What can hang from each mark:
buva: podoba
nuzam: roreb
podoba: buva vige
loluse: roreb
vige: podoba ritor roreb
roreb: loluse nuzam tegar vige
ritor: vige
pebo: buva
tegar: roreb

Known rows, with every way that one mark hangs from another:
buva(podoba(vige(ritor roreb(nuzam)))): 9.2; 15.2; 11.4; 0.5; -17.1; 22.2; -45.1; 5.0; 4.4; 12.6; 0.6; -11.8; -6.2; 19.3; 9.6; 3.5; 10.9; 14.3; 0.2; -34.7; 9.1
nuzam(roreb(vige(podoba))): 34.4; 2.0; 18.8; 12.9; -4.6; 5.5; -8.9; 3.2; -21.7; -6.7; 0.3; -8.3; 16.3; -5.0; 5.8; -26.6; 34.7; 7.6; -12.6; -18.8; -1.6
buva(podoba(vige(ritor roreb(loluse tegar)))): 2.0; 16.3; -1.2; 6.7; -41.5; 29.1; -26.5; 1.9; 11.9; 41.4; 19.0; -12.6; 5.1; 11.0; 12.9; 7.0; 12.0; 1.5; -16.2; -17.0; 8.9
roreb(loluse nuzam tegar vige): 1.5; -6.1; -5.5; 11.6; 16.5; 12.3; 20.9; -6.3; -3.9; 10.3; -15.9; -14.5; 29.1; -6.7; 12.1; -1.8; 34.4; -2.5; -9.4; 30.4; 21.0
tegar(roreb(loluse nuzam vige(podoba))): 11.5; -4.3; 11.7; 5.4; 14.7; 12.4; 12.7; 13.5; -5.9; -4.8; -11.3; -5.1; 19.8; -6.3; 0.1; -4.5; 7.2; 23.9; -6.5; 1.7; 21.3
podoba(vige(roreb)): 13.2; 14.2; 9.6; 16.0; -10.0; 11.9; -8.7; 0.4; -10.3; -14.7; -3.3; -7.3; -17.3; 1.2; 4.9; -5.6; 8.2; 3.0; -13.0; -12.2; -10.8
nuzam(roreb(loluse tegar)): 5.2; 4.9; -10.8; 14.3; -3.8; 0.5; 4.5; -3.4; -9.3; 10.4; 18.3; -13.8; 45.7; -9.6; 17.2; -19.5; 21.3; -19.2; -19.8; 17.2; -3.6
ritor(vige(podoba)): 30.6; 19.1; 6.8; 5.7; 19.2; 11.7; 9.2; 4.6; -1.9; -11.7; -8.2; -16.2; 0.8; -23.3; -6.4; -0.4; 28.5; 15.2; -7.1; -10.0; -7.6
roreb(nuzam tegar): 0.8; 1.1; -2.4; 11.5; 22.9; 6.6; -5.3; -12.7; -3.2; -14.4; -12.1; -17.3; 22.0; -13.7; 9.8; -3.9; 27.1; -17.1; -4.0; 19.9; 5.1
podoba(buva vige(ritor roreb)): 7.9; 19.9; 17.3; 19.1; -29.5; 7.1; -6.1; -8.8; -12.4; 5.9; 10.8; -6.9; 0.8; 4.0; 18.9; -6.5; 2.2; 7.5; -4.5; -40.2; -6.5
roreb(nuzam tegar vige(podoba ritor)): 16.8; -5.6; 24.8; 8.0; 4.3; 19.4; -14.5; -10.4; -1.3; 14.5; -8.4; -10.6; 27.9; -6.4; 12.0; -9.3; 52.1; 3.8; 2.8; -7.9; 24.7
loluse(roreb(nuzam tegar vige)): -7.2; -1.5; 7.4; 9.2; 0.9; 5.7; -7.1; -16.9; -16.4; -18.7; -23.8; -15.8; -7.4; 0.2; 6.2; -15.8; 23.8; -7.4; -0.2; 14.1; 17.8
nuzam(roreb(loluse vige(podoba(buva)))): 26.4; 3.8; 6.3; 17.4; -11.6; 7.5; 16.9; 0.5; -23.7; 18.7; 7.4; -8.9; 39.9; -7.0; 15.5; -19.8; 10.2; 13.8; -20.2; -26.0; 7.4
pebo(buva(podoba(vige))): 13.2; 29.3; 9.7; 0.5; -12.6; 13.0; -8.0; 11.3; -7.5; -28.8; 6.5; -20.4; -36.4; 2.0; -2.6; 19.7; -2.5; -11.8; -15.4; -34.4; -21.2
roreb(nuzam tegar vige(podoba)): 16.6; -9.6; 14.6; 11.4; 13.2; 21.7; -7.5; -8.8; -5.7; -1.0; -21.1; -12.8; 14.8; -12.7; 5.0; -9.3; 40.1; 0.6; -7.9; 6.1; 20.8
pebo(buva(podoba(vige(ritor roreb(loluse))))): 7.1; 29.7; 11.4; 0.8; -34.6; 21.0; -10.3; 19.0; 4.8; 21.9; 23.0; -11.3; -2.1; 19.8; 8.2; 21.4; -8.5; 8.4; -12.5; -37.6; -8.1
roreb(nuzam tegar vige(ritor)): 4.8; -1.9; 14.8; 10.0; 2.1; 6.7; -0.9; -12.3; -3.9; 5.4; -7.6; -12.7; 19.6; -3.2; 16.5; -10.8; 52.4; -1.6; 6.9; 6.3; 16.9
pebo(buva): 13.3; 24.7; 10.6; 11.0; 12.5; -4.4; 20.5; 4.4; -12.6; -37.0; 3.6; -17.0; -1.5; -11.7; 2.9; 9.9; 6.0; -14.6; -7.6; -5.5; -25.4
podoba(buva vige(roreb)): 8.7; 16.0; 8.1; 22.4; -19.5; 9.6; 1.1; -7.2; -16.0; -7.6; -2.8; -9.5; -13.5; -1.9; 12.3; -4.3; -10.0; 5.3; -15.2; -25.6; -8.8
pebo(buva(podoba(vige(roreb(loluse nuzam))))): -0.6; 17.4; 1.5; -1.7; -9.8; 26.9; -10.2; 20.2; 2.1; 11.3; -1.9; -13.4; -3.8; 20.2; 3.8; 23.0; -21.6; 8.4; -18.1; -15.2; 2.5
tegar(roreb(loluse vige)): 9.1; 9.1; 0.5; 12.4; -2.5; -4.5; 36.2; 11.9; -10.1; -14.5; 2.0; -7.1; -1.7; -8.5; 2.5; -6.3; 8.0; 14.8; -9.8; 11.7; 0.3
roreb(tegar vige(podoba)): 23.0; -0.8; 15.1; 16.6; -1.4; 19.6; 0.9; -10.1; -6.4; -2.7; -9.5; -13.4; 3.0; -19.2; 2.8; -8.5; 40.5; -2.5; -13.9; 0.9; 7.0

Rows:
24.4; -5.5; 16.3; 15.8; -17.2; 12.6; -14.1; -4.7; -15.5; 5.5; 2.8; -9.9; 17.8; -9.4; 9.6; -32.0; 40.6; -3.8; -20.1; -3.7; 6.6 -> nuzam(roreb(tegar vige(podoba)))
14.2; 8.3; 20.5; 14.0; -0.7; 16.9; -18.1; -9.1; -2.8; 22.8; -4.5; -7.9; 42.0; -1.3; 17.4; -6.4; 2.1; 18.1; 1.3; -35.9; 13.1 -> vige(podoba(buva) ritor roreb(nuzam))
19.0; 13.7; 0.9; 20.8; -4.2; 19.7; 14.2; -2.4; -5.8; 23.1; 0.5; -9.8; 38.4; -12.3; 10.2; 3.1; -15.0; 14.4; -20.2; -18.2; 2.7 -> vige(podoba(buva) roreb(loluse))
-4.2; 3.2; -14.5; 7.7; 4.7; 18.1; 12.4; 2.3; 11.7; 33.8; -15.9; -12.8; 27.6; -4.3; 7.2; -3.8; 15.4; 17.9; -13.4; 37.6; 18.6 -> ritor(vige(roreb(loluse nuzam tegar)))
-5.1; -1.6; -8.9; 14.1; 10.2; 17.5; 0.9; -4.9; 4.8; 24.5; -9.0; -11.4; 42.1; -2.2; 13.1; -2.0; 9.0; -2.5; -13.7; 30.7; 15.7 -> vige(roreb(loluse nuzam tegar))
6.7; 10.1; 8.1; 20.6; -24.6; 23.2; 0.0; -11.7; 4.2; 50.8; 16.0; -8.9; 56.3; -9.6; 20.5; -1.6; 1.9; 4.8; -15.5; -17.3; 12.3 -> vige(podoba(buva) ritor roreb(loluse tegar))
-2.9; 8.5; 4.3; 25.4; -33.3; 17.2; -6.1; -15.9; -10.8; 6.6; -1.5; -10.6; -11.4; -6.0; 15.5; -10.9; -4.7; -7.6; -23.1; -11.2; -0.3 -> podoba(buva vige(roreb(tegar)))
6.3; -0.5; -3.9; 5.8; 8.8; 30.8; -1.0; 4.8; 14.3; 43.1; -15.9; -10.8; 34.5; -8.3; 2.4; -3.3; 13.7; 22.9; -17.2; 22.2; 25.1 -> ritor(vige(podoba roreb(loluse nuzam tegar)))
20.4; -1.9; 16.6; 10.4; -23.7; 11.3; -4.4; -0.9; -7.0; 38.5; 21.0; -6.2; 47.7; -0.8; 18.3; -25.5; 45.9; 2.2; -11.6; -9.6; 15.7 -> nuzam(roreb(loluse tegar vige(podoba ritor)))
9.3; 11.1; 13.1; 10.2; 8.0; 5.0; -13.5; -2.5; -1.1; 6.3; -3.2; -8.8; 28.5; 5.4; 14.7; -7.9; 19.9; 9.5; 8.5; -6.1; 3.7 -> vige(ritor roreb(nuzam))
14.8; 24.8; 11.8; 5.5; -32.5; 19.3; -34.3; 4.4; 2.8; 11.2; 13.2; -12.2; -17.6; 13.0; 7.2; 4.2; 12.3; 10.4; -6.3; -39.6; -4.6 -> buva(podoba(vige(ritor roreb)))
11.7; 9.3; -4.4; 9.0; 9.8; 22.6; 16.3; 4.7; 1.7; 37.4; -16.8; -11.5; 36.9; -8.5; 6.5; 0.2; -8.2; 36.5; -14.7; -7.6; 20.4 -> ritor(vige(podoba(buva) roreb(loluse nuzam)))
4.2; 11.0; -8.0; 2.0; -3.4; 29.0; -22.1; 11.6; 4.2; 17.9; -7.0; -13.7; 5.0; 14.6; 5.3; 12.5; -6.5; 14.6; -16.4; -13.2; 12.7 -> buva(podoba(vige(roreb(loluse nuzam))))
0.0; -3.7; -1.3; 18.4; 0.5; 28.7; -1.6; -11.0; 1.0; 40.1; -9.8; -11.3; 55.4; -8.8; 16.3; -1.9; -9.8; 6.6; -21.6; 2.4; 24.2 -> vige(podoba(buva) roreb(loluse nuzam tegar))
12.5; -0.1; 21.6; 2.4; 6.7; 9.8; 7.0; 11.3; -1.7; 9.5; 2.0; -2.4; 30.3; -1.0; 8.2; -6.2; 19.7; 26.1; 4.6; -13.7; 25.4 -> tegar(roreb(loluse nuzam vige(podoba ritor)))
-3.4; 3.6; 0.0; 6.1; -20.9; 31.2; -43.6; -1.4; 5.7; 12.8; -12.1; -15.6; -15.0; 9.0; 6.3; 0.1; 5.5; -0.4; -18.1; -5.0; 15.0 -> buva(podoba(vige(roreb(nuzam tegar))))
-0.4; 11.5; 17.4; 10.9; -21.9; -0.7; -5.3; -18.4; -13.5; -8.0; 1.5; -14.3; -8.9; 0.4; 10.5; -17.0; 34.9; -7.9; 5.5; -4.4; 6.9 -> loluse(roreb(tegar vige(ritor)))
16.2; 17.5; 27.0; 12.7; -19.4; 5.1; -2.4; -16.1; -23.1; -5.0; -1.2; -12.0; 4.5; -2.9; 10.3; -12.2; 12.0; 11.1; 4.9; -50.6; 7.0 -> loluse(roreb(vige(podoba(buva) ritor)))
-1.1; 10.7; 7.0; 12.2; -8.5; 12.9; -0.5; -3.2; -6.6; 28.1; 4.2; -5.7; 32.9; 11.6; 23.7; 1.5; -1.9; 13.3; -2.2; -27.8; 14.3 -> podoba(buva vige(ritor roreb(loluse nuzam)))
4.5; -5.4; 1.8; 12.5; 11.9; 30.1; -11.5; -2.5; 7.8; 33.3; -10.1; -9.3; 50.3; -5.5; 8.8; -1.7; 6.4; 3.5; -16.3; 17.0; 22.0 -> vige(podoba roreb(loluse nuzam tegar))
-4.4; 1.1; -11.7; 10.1; 26.6; 9.4; 9.3; -8.4; 0.0; 4.0; -7.2; -17.0; 41.9; -11.9; 11.9; 3.9; 21.2; -14.8; -7.7; 27.0; 11.3 -> roreb(loluse nuzam tegar)
3.4; 6.3; 9.7; 6.5; 14.7; -1.9; -2.1; -8.7; -21.7; -30.9; -24.9; -14.1; -9.5; 4.1; 2.8; -11.6; 16.3; 5.0; 5.9; 0.0; 10.1 -> loluse(roreb(nuzam vige))
19.0; 18.0; -3.7; 14.1; -4.8; 20.4; 24.2; 5.1; 0.6; 34.3; -4.4; -11.5; 24.3; -14.9; 3.4; 1.3; -9.5; 32.5; -20.5; -12.0; 5.7 -> ritor(vige(podoba(buva) roreb(loluse)))
29.9; 3.9; 16.9; 18.7; -16.5; 4.2; 3.8; -4.1; -27.7; 0.5; 2.0; -9.9; 17.0; -8.7; 12.8; -28.5; 17.4; 11.1; -17.4; -33.1; 1.0 -> nuzam(roreb(vige(podoba(buva))))
28.4; 14.1; 25.5; 16.3; -10.7; 9.0; 10.6; -9.9; -14.4; 4.9; 2.6; -11.1; 14.5; -11.6; 13.0; -4.9; 29.5; 15.1; -0.1; -43.5; 4.7 -> roreb(vige(podoba(buva) ritor))
-5.4; 11.6; 4.9; 20.0; -36.2; 16.9; 2.4; -11.9; -3.3; 38.5; 17.5; -7.4; 22.8; 1.5; 25.0; -2.8; 2.2; -1.8; -14.5; -17.0; 7.0 -> podoba(buva vige(ritor roreb(loluse tegar)))
-0.3; 18.9; 10.3; 8.5; -43.5; 27.4; -24.3; 6.3; 2.4; 2.3; 6.2; -16.0; -35.6; 8.9; 2.5; 9.2; -9.0; -9.2; -28.0; -14.1; -9.5 -> pebo(buva(podoba(vige(roreb(tegar)))))
1.0; -0.1; 0.6; 7.2; 13.0; 0.1; 26.8; 12.0; -9.0; -10.6; -11.0; -7.5; 8.2; -2.2; 4.7; -7.3; 9.0; 18.5; -3.7; 16.9; 15.3 -> tegar(roreb(loluse nuzam vige))
